Each row was made from one small tree. Brackets hold a mark, then the marks that hang from it, in alphabetical order. Every link used is in the known rows. Write each row's tree.
Known rows:
[nalat taleke]: [-19.1  23.8  23.2  25.0   6.7 -16.2  -5.5  15.2  16.9  -9.5 -11.5 -37.9
   8.9  22.4   2.5   2.4   0.1  19.8  16.9]
[lezo keza rukap]: [-35.4  18.4  16.1  46.8   2.0  10.9  -9.4 -15.6  -4.7 -32.3 -25.3  -6.7
  11.7  22.5   1.7   3.8  12.9   6.6  27.8]
[viteb [lezo keza [rukap kefopul]] taleke]: [-10.8  22.9  -9.4  42.8  16.2  26.1 -10.7  -0.8  -7.1 -12.9 -22.4  24.4
  -3.2  20.2  -6.4  19.9  18.4 -17.3  44.2]
[keza lezo]: [-16.0  21.4  19.4  46.6 -10.9 -16.8  -7.4  -6.0   5.8 -24.1   4.8 -25.0
  25.0  25.9  -0.1  10.8   2.2 -17.8  -0.6]
[lezo keza rukap viteb]: [-27.4  14.9   8.5  39.7   3.3  18.6 -13.2 -19.8   5.7 -50.5 -18.0 -18.4
  25.3  22.5   7.3   4.5   0.2  -0.2  21.9]
[rukap [gafevez gudalo] kefopul [lezo keza]]: [-18.9  36.9 -22.0   0.7   8.9  79.8 -43.4  32.9  29.0   3.6 -16.8  20.0
  17.3   7.2  11.6  16.4  21.3 -31.5  20.2]
[rukap gafevez lezo]: [-31.8  25.2  11.2  12.2  -4.8  32.2 -39.3  23.8  29.7 -15.5   3.3   9.2
  29.0  13.5  18.6  -1.7   5.5 -23.2  -1.4]
[keza [lezo viteb] zedotu]: [-15.6  15.9  34.3  40.3 -10.5  -3.2  -5.2   6.0  31.0 -52.7  33.6 -50.8
  44.3  20.4  -1.8   6.8 -12.5 -24.1 -16.2]
[rukap lezo]: [-22.9  13.1  15.3  19.2  -8.4  14.3 -21.7  17.2  21.3 -18.1   3.4  -1.7
   9.7  20.8  11.5  -9.0  -7.6 -15.4   7.2]
[rukap [gafevez gudalo] kefopul lezo]: [-10.7  43.8   3.3  -3.3   4.1  57.2 -48.5  49.9  38.7   4.5  -4.3  18.4
  13.6   1.2  14.7  12.4  15.5 -28.2  -2.1]
[keza [lezo rukap [viteb taleke]] zedotu]: [ -8.2  25.7  36.4  46.2  10.6 -19.5 -12.7 -29.2  11.0 -73.5  29.1 -27.0
  35.5   6.9  -7.1  19.5   7.0 -16.7 -26.1]
[keza [lezo [rukap gafevez kefopul] viteb]]: [-14.5  42.4  12.3  25.0  -7.7  20.8 -37.1 -20.3  20.9 -43.9  -6.9  -4.0
  50.2 -10.9  17.2  31.6   5.3 -28.9  -7.5]
[keza [lezo [rukap kefopul] viteb]]: [ -8.0  30.9  16.5  34.8 -12.2  -0.2 -19.6 -25.8  10.3 -45.7  -8.4 -14.8
  32.2  -3.0  11.7  26.1  -6.6 -17.4   1.0]
[rukap gafevez [lezo [keza zedotu]]]: [-45.6  15.1   3.9  15.8   1.2  62.0 -28.7  24.0  35.9 -25.2  14.1  -5.7
  41.8  16.0  11.9  -3.5   9.8 -29.6  10.8]
[lezo keza]: [-25.0  11.2   0.6  47.0   4.2  23.3  -1.5   7.4   2.2 -17.7 -11.9 -11.6
  21.1  39.7   2.3  -4.2   6.9  -8.2  31.0]
[viteb [lezo keza rukap] taleke]: [-24.4  17.2   1.6  47.3  15.1   6.1  -9.4  -7.1 -11.9 -24.0 -18.4   9.6
  -6.0  28.5 -13.9  12.5  22.3  -8.2  35.8]
[gafevez gudalo]: [-10.2  29.4  33.1  34.8   6.8   5.6 -14.4  41.8  15.1  -9.4  -4.3 -19.1
   0.1  31.8  -9.3   4.0  14.8  -1.8   2.5]
[lezo rukap viteb]: [-21.1  23.3  35.0  35.4  -2.5  -2.1 -17.7  -5.6  15.5 -51.6  -9.1 -21.0
  20.7  15.6   9.6   0.7  -4.6   2.3   0.5]

Write each row's tree:
[-23.4  44.7  17.2  32.5  -8.2  13.6 -32.4 -14.5   9.2 -22.7 -13.5   8.2
  38.3  -9.3  12.2  32.2  19.9 -21.8  -2.9] => [keza [lezo [rukap gafevez kefopul]]]
[  9.5  22.8  -0.2  46.2  13.0 -14.1  -5.9 -22.6   2.5 -45.9  19.9 -19.2
  35.5  26.2   1.3  15.3   1.3 -25.8 -15.5] => [keza [lezo [viteb taleke]]]
[  0.1  13.0 -18.0  43.9  27.6  25.0  -1.3 -10.8   2.0 -38.5   1.7  -6.0
  32.3  39.6   4.1  -0.3   3.9 -14.5  16.3] => [lezo keza [viteb taleke]]
[ -2.8  27.8  20.2  39.2  20.3  -8.8 -15.2 -17.5   2.0 -55.6  -0.7  -1.0
  18.5  18.5   4.6   6.5   8.1  -1.7  -6.7] => [lezo rukap [viteb taleke]]
[-11.4  29.1  -6.9  -2.3  -4.1  60.0 -43.2  28.1  46.0 -22.5   5.1  10.1
  43.8  -0.2  30.5   5.7 -11.2 -38.7  -0.1] => [rukap gafevez kefopul [lezo viteb]]
[ -1.2  30.5  16.2  46.4  10.7 -24.9 -15.6 -44.4  -5.5 -60.2   6.6 -12.5
  28.6  11.4  -0.3  23.6   9.6 -15.5 -15.1] => [keza [lezo rukap [viteb taleke]]]
[-25.0   6.4  11.9  38.0   3.9  36.1   0.1  22.0  29.6 -48.5  17.7 -40.0
  39.2  33.0   2.8  -5.4  -8.8 -14.0  13.9] => [lezo [keza zedotu] viteb]
[-22.3  47.0   4.0  25.6  14.7  57.0 -36.8  15.5  13.6  -9.6 -33.0  12.8
  17.5   4.2   2.2  28.3  35.0  -9.2  22.9] => [lezo keza [rukap [gafevez gudalo] kefopul]]
[-26.0   9.3  -6.1  16.8  -2.0  61.8 -14.4  26.7  34.0 -17.8  12.2  -2.9
  23.1  12.3  13.7  -0.6  -8.6 -25.7  27.0] => [rukap kefopul [lezo [keza zedotu]]]
[-14.8  31.7  22.8  41.1 -12.7  -5.9 -17.4 -22.2   1.8 -27.0 -12.7  -2.7
  16.7  -0.4   8.2  26.6   6.3 -10.9   5.0] => [keza [lezo [rukap kefopul]]]
[-11.9  13.4 -31.4  12.6  -1.2  61.4 -22.1   4.0  28.3 -26.5  -5.0   4.0
  28.1  15.0  23.5  -0.1 -17.6 -28.1  28.0] => [rukap kefopul [lezo keza viteb]]
[  6.8  15.4 -44.0  16.5  19.7  60.1 -20.6  -8.3  15.2 -30.3   3.3  18.9
  26.2  18.5  20.5   5.1  -6.8 -32.8  19.9] => [rukap kefopul [lezo keza [viteb taleke]]]
[-18.6   8.4 -12.4  12.7  -3.9  70.1 -17.5  22.4  42.8 -37.9  17.4 -13.1
  35.0  11.3  18.5  -0.9 -17.4 -32.5  20.2] => [rukap kefopul [lezo [keza zedotu] viteb]]
[-28.4  37.2  26.3  23.5  -7.8  28.0 -36.6  36.2  20.1  -4.5 -19.3  14.4
  15.8   1.8   7.2  18.5  13.1 -22.2  20.9] => [viteb [lezo [rukap gafevez kefopul]]]
[-39.4   5.0   8.3  23.6  -4.7  39.6 -14.3  19.5  28.7 -31.9  15.4 -16.4
  19.0  21.4   6.0  -9.3  -4.4 -18.7  19.6] => [rukap [lezo [keza zedotu]]]
[-34.2  21.5  -9.2   8.4   0.8  82.6 -32.7  31.9  40.5 -13.4  10.5   9.4
  40.2   4.6  19.7   6.0   5.3 -37.8  19.2] => [rukap gafevez kefopul [lezo [keza zedotu]]]
[-44.1  29.7  11.2  38.8   7.3  32.3 -26.6  -8.9   6.2 -28.2 -24.4   5.9
  30.8  12.9   7.3  12.4  26.4  -3.2  23.0] => [lezo keza [rukap gafevez]]
[-27.8  36.4  26.2  32.6  -9.4  -0.2 -33.6 -28.2  16.5 -53.0  -3.3 -17.3
  51.1   0.2  11.2  25.4  10.1 -17.8 -17.6] => [keza [lezo [rukap gafevez] viteb]]
[  3.0  17.5  20.6  42.9  12.6  -6.3  -3.3  -5.9  18.9 -56.7  40.2 -34.7
  43.3  21.2  -4.7  11.7   2.3 -27.7 -25.2] => [keza [lezo [viteb taleke]] zedotu]
[-30.3  19.0  20.3  39.9   1.8  41.0  -6.8  11.4  18.2 -33.3  -6.5  -7.0
  19.1   9.7   4.4  10.7   5.9  -4.5  27.7] => [lezo [keza zedotu] [rukap kefopul]]
[-21.2  25.1  29.0  43.6 -12.2 -21.2 -20.0 -32.6   6.9 -57.6  -1.9 -26.9
  29.1   7.3   2.8  17.1  -2.9 -10.2  -7.8] => [keza [lezo rukap viteb]]
[-41.5  33.7  51.5  38.1  -7.7  -1.3 -28.5  -7.0  21.6 -45.7  13.4 -22.2
  44.3  -2.7  -1.9  22.6  20.6 -16.3 -17.5] => [keza [lezo [rukap gafevez]] zedotu]
